Each row was made from one walk, in order. Every step used is in the known rows, and no mark comes twice. Write each row's walk.
Known rows:
r d h w: [-0.27  1.07 -7.79 -0.21 -1.11  0.65  1.20 -0.17  0.77  0.60 -1.84 -0.83
 -1.42 -4.68  0.71 -0.70  1.85 -0.03  2.82  0.22]
r d h w y: [ 0.60 -0.34 -5.95  0.42 -0.77  0.30  1.80 -0.89  1.53  0.89 -3.26 -0.53
 -1.63 -4.49  0.67 -1.32  1.43 -0.65  3.23  0.47]
p y w: [ 0.34 -1.15  0.06 -3.01 -2.19  0.54 -0.23  0.71 -0.31  1.73 -1.36 -2.93
  1.70  3.75 -0.08 -1.35  2.35  0.47  1.05 -3.28]
p y w h d r: [-2.04  0.00 -6.15 -2.83 -4.18 -0.25 -1.94  0.24 -0.28  2.35 -0.51 -2.57
 -0.85  5.87 -3.54 -0.28  1.25  1.34  1.90  0.85]
d r: [-1.15 -0.31 -0.85 -0.64 -1.56  0.39 -0.23 -0.98  0.51  0.03 -1.89 -1.61
 -0.23  1.15 -0.74 -0.69  1.11  1.05  0.69  0.46]
w y p: [ 1.90 -2.68  5.07  1.08 -0.23 -0.69  0.07 -0.69  0.86  1.04 -4.20 -0.40
  0.27 -0.51  1.08 -0.08  1.88 -1.01  2.26 -0.87]
w h: [ 0.12 -0.36 -1.26  1.13 -1.20  0.00 -0.10  0.43  0.85  1.84 -1.51 -1.02
  0.06  1.05  0.14  1.23  1.46 -0.47  1.25  0.59]
d r p y w h: [-3.35 -0.77 -1.89 -2.86 -3.13  0.51 -1.42  0.85 -0.17  2.40 -0.75 -4.03
  1.56  7.31 -1.91 -0.61  0.02  1.46  0.49 -1.25]
h w: [ 1.96 -0.05 -1.47  0.40 -0.96 -0.73  1.44  0.25  0.47  0.41 -1.50 -1.61
 -0.48 -1.90 -0.19  0.64  1.20 -0.36  1.47 -0.25]
y w h d r p: [-3.79  0.34 -4.62 -2.72 -2.61 -0.23 -1.31 -0.32 -0.19  2.97 -0.66 -2.44
  0.04  6.35 -2.33  1.16 -0.29  1.42  1.74  1.43]
h w y p r: [ 2.56 -2.58  2.88  1.29 -0.41 -0.84  0.56 -0.17  1.40  0.68 -3.62 -1.11
  0.04 -4.16  0.46  0.42  0.39 -1.84  3.53 -0.52]
r d h: [-1.57  0.73 -5.88 -0.48 -0.86  1.40  0.41 -0.94  0.74  0.96 -2.66 -0.47
 -0.28 -2.24  1.79 -1.33  2.49  0.26  2.17 -0.52]
d r p: [-3.02 -0.33 -0.54 -1.31 -1.01  0.26  0.08 -1.03  0.45  0.31 -1.99 -2.70
  0.99  3.20 -0.36 -0.60 -0.14  1.33  0.06 -0.57]
h e: [ 0.35 -0.01 -1.00  0.81 -1.25  1.16  0.95 -0.92  0.70  1.40 -3.44 -1.58
  0.20 -0.96 -0.36  0.59  2.16  0.15  1.19  0.27]
p r: [ 0.07 -0.75 -0.11 -0.42 -0.94  0.57  0.36 -0.56  1.12  0.79 -2.02 -1.67
  1.55 -1.00  1.28  0.05  0.84 -0.60  1.59 -1.75]
r d: [-1.15  0.30 -3.16  0.72 -1.11  1.65  0.36  0.13  0.92  0.83 -1.10  0.19
  0.97 -1.29  1.86 -0.99  2.24 -0.71  0.89 -1.68]
d r p y x: [-2.02 -0.29 -1.27 -3.21 -1.86  2.24 -0.70 -1.05  0.63  0.65 -1.44 -4.47
  1.19  7.91 -1.22 -3.61  0.35  1.94 -0.84 -1.98]
y w: [ 0.45 -0.98  1.21 -1.93 -1.15  0.45 -0.04  0.30 -0.05  1.94 -1.53 -1.72
  1.58  2.09  0.65  0.09  2.15  0.14  1.57 -1.64]
h d: [ 0.34  0.46 -3.62 -0.78 -1.48 -0.65  0.59 -1.24  0.26  1.22 -1.79 -0.84
 -0.51  1.09 -0.36  0.53  1.73  0.17  1.67  0.32]

Write each row's walk:
[-1.22 -0.73 -0.48  0.90 -0.85  1.81 -0.96  0.39  0.95  0.72 -2.01  0.18
  1.81 -3.77  2.73 -0.82  1.77 -1.62  2.67 -2.57]
y p r d
[-1.33 -0.72 -0.59 -1.89 -1.44 -0.09  0.80 -0.27  0.16  0.88 -1.90 -3.67
  2.13  4.17  0.58 -1.16  0.87  0.59 -0.23 -3.27]
r p y
[-2.98 -0.97 -0.58 -3.96 -2.62  0.68 -0.72  0.06 -0.47  1.36 -1.33 -4.41
  2.27  6.43 -1.31 -1.89  0.46  1.92  0.13 -2.70]
d r p y w
[-3.43  0.41 -5.48 -2.91 -2.88 -0.87 -0.16 -1.59 -0.07  0.64 -1.62 -3.56
  0.21  5.75 -2.10 -1.50  0.06  1.93  0.24 -0.54]
h d r p y
[-0.92 -1.32 -2.95  0.93 -0.42  2.30 -0.05 -1.70  1.72  2.11 -6.18 -0.44
 -0.16 -5.98  1.51 -0.99  1.87 -0.93  4.53  0.42]
w y p r d h e
[-1.83  0.34 -6.34 -0.99 -0.90  1.97  0.18 -1.03  1.32  1.03 -2.58 -0.86
  0.65 -3.52  2.24 -1.49  1.57 -0.28  2.92 -0.98]
p r d h
[-0.04 -0.55 -0.28 -2.73 -1.27  1.98  0.11 -0.60  0.62  1.42 -1.42 -4.24
  2.05  7.08  0.40 -2.88  1.09  0.85 -0.77 -3.28]
r p y x
[ 2.60 -1.94  0.52  0.23 -0.11 -1.86  1.02 -0.96  0.69  0.94 -4.96 -1.28
 -2.15 -3.79  0.09  0.18  1.56 -0.30  4.10  1.16]
d h w y p
[-0.03 -0.74 -0.11 -0.66 -1.50  0.47 -0.72  1.21  0.14  3.04 -0.95 -1.40
  0.92  2.88 -0.12  1.13  1.68 -0.28  1.85 -0.29]
y w h
[-0.42 -0.49 -2.72 -0.74 -3.15  1.51 -0.80  1.10  0.11  3.43 -2.20 -2.95
  0.76  2.84 -1.84  0.60  2.23  0.25  1.69 -0.02]
p y w h e
[-0.04  0.02 -4.90  0.01 -0.88  0.75 -0.08  0.03  0.84  0.62 -2.65 -0.70
 -0.60 -6.98  1.73 -0.23  1.46 -0.97  4.42 -0.55]
y p r d h w
[-2.02  0.06 -5.00 -2.99 -3.06 -0.62 -0.65  0.46 -0.43  3.55 -0.66 -3.43
  1.38  7.40 -1.49  0.61  0.65  0.58  1.39 -1.34]
r p y w h d
[-0.59 -2.22  1.11  1.39 -0.48  1.34 -0.50 -0.20  1.71  1.09 -3.44  0.50
  1.61 -3.53  2.63 -1.31  1.31 -2.20  2.98 -2.21]
w y p r d
[-3.75  0.60 -6.95 -1.67 -3.16 -0.73 -0.97 -0.84  0.21  1.65 -1.16 -3.29
 -0.39  6.32 -2.88 -0.04 -0.34  1.50  0.50  0.78]
w h d r p y
[-0.15 -1.02 -1.19 -1.58 -2.61  0.33 -1.00  1.45 -0.01  2.80 -0.77 -2.78
  1.10  4.48 -0.77  0.07  2.00 -0.02  1.32 -1.75]
p y w h
[ 1.24 -3.12  4.66  0.76 -0.22 -0.09 -0.17 -0.76  1.38  1.06 -4.32 -0.75
  1.30 -1.69  1.62 -0.30  0.95 -1.46  2.81 -1.48]
w y p r
[-0.39  0.14 -3.86 -1.57 -2.29 -0.36 -0.74  0.43 -0.12  3.32 -0.75 -1.13
 -0.11  3.56 -1.29  1.82  1.63 -0.11  2.63  0.80]
y w h d
[-1.72  0.13 -3.43  0.21 -1.15  2.16  0.00  0.06  1.47  0.79 -1.21 -0.36
  1.89 -2.93  2.23 -1.26  1.25 -1.23  1.62 -2.45]
p r d
[ 1.02 -0.39 -6.02 -1.18 -0.64  2.84  0.88 -1.29  2.47  1.36 -2.85 -1.61
 -0.76 -3.24  0.85 -3.06  0.88 -0.88  3.28 -0.10]
p r d h w y x
[-2.10  0.15 -5.03 -2.10 -3.00 -0.09 -1.64 -0.12 -0.09  2.69 -0.64 -1.41
 -1.14  4.37 -2.83  1.01  0.97  0.99  2.44  2.33]
y w h d r
[-0.38  0.60 -5.00  0.54 -1.85 -0.91 -0.23 -0.37  0.47  2.20 -1.32 -0.68
 -1.12  1.69 -0.97  1.61  1.35 -0.32  1.98  1.79]
w h d
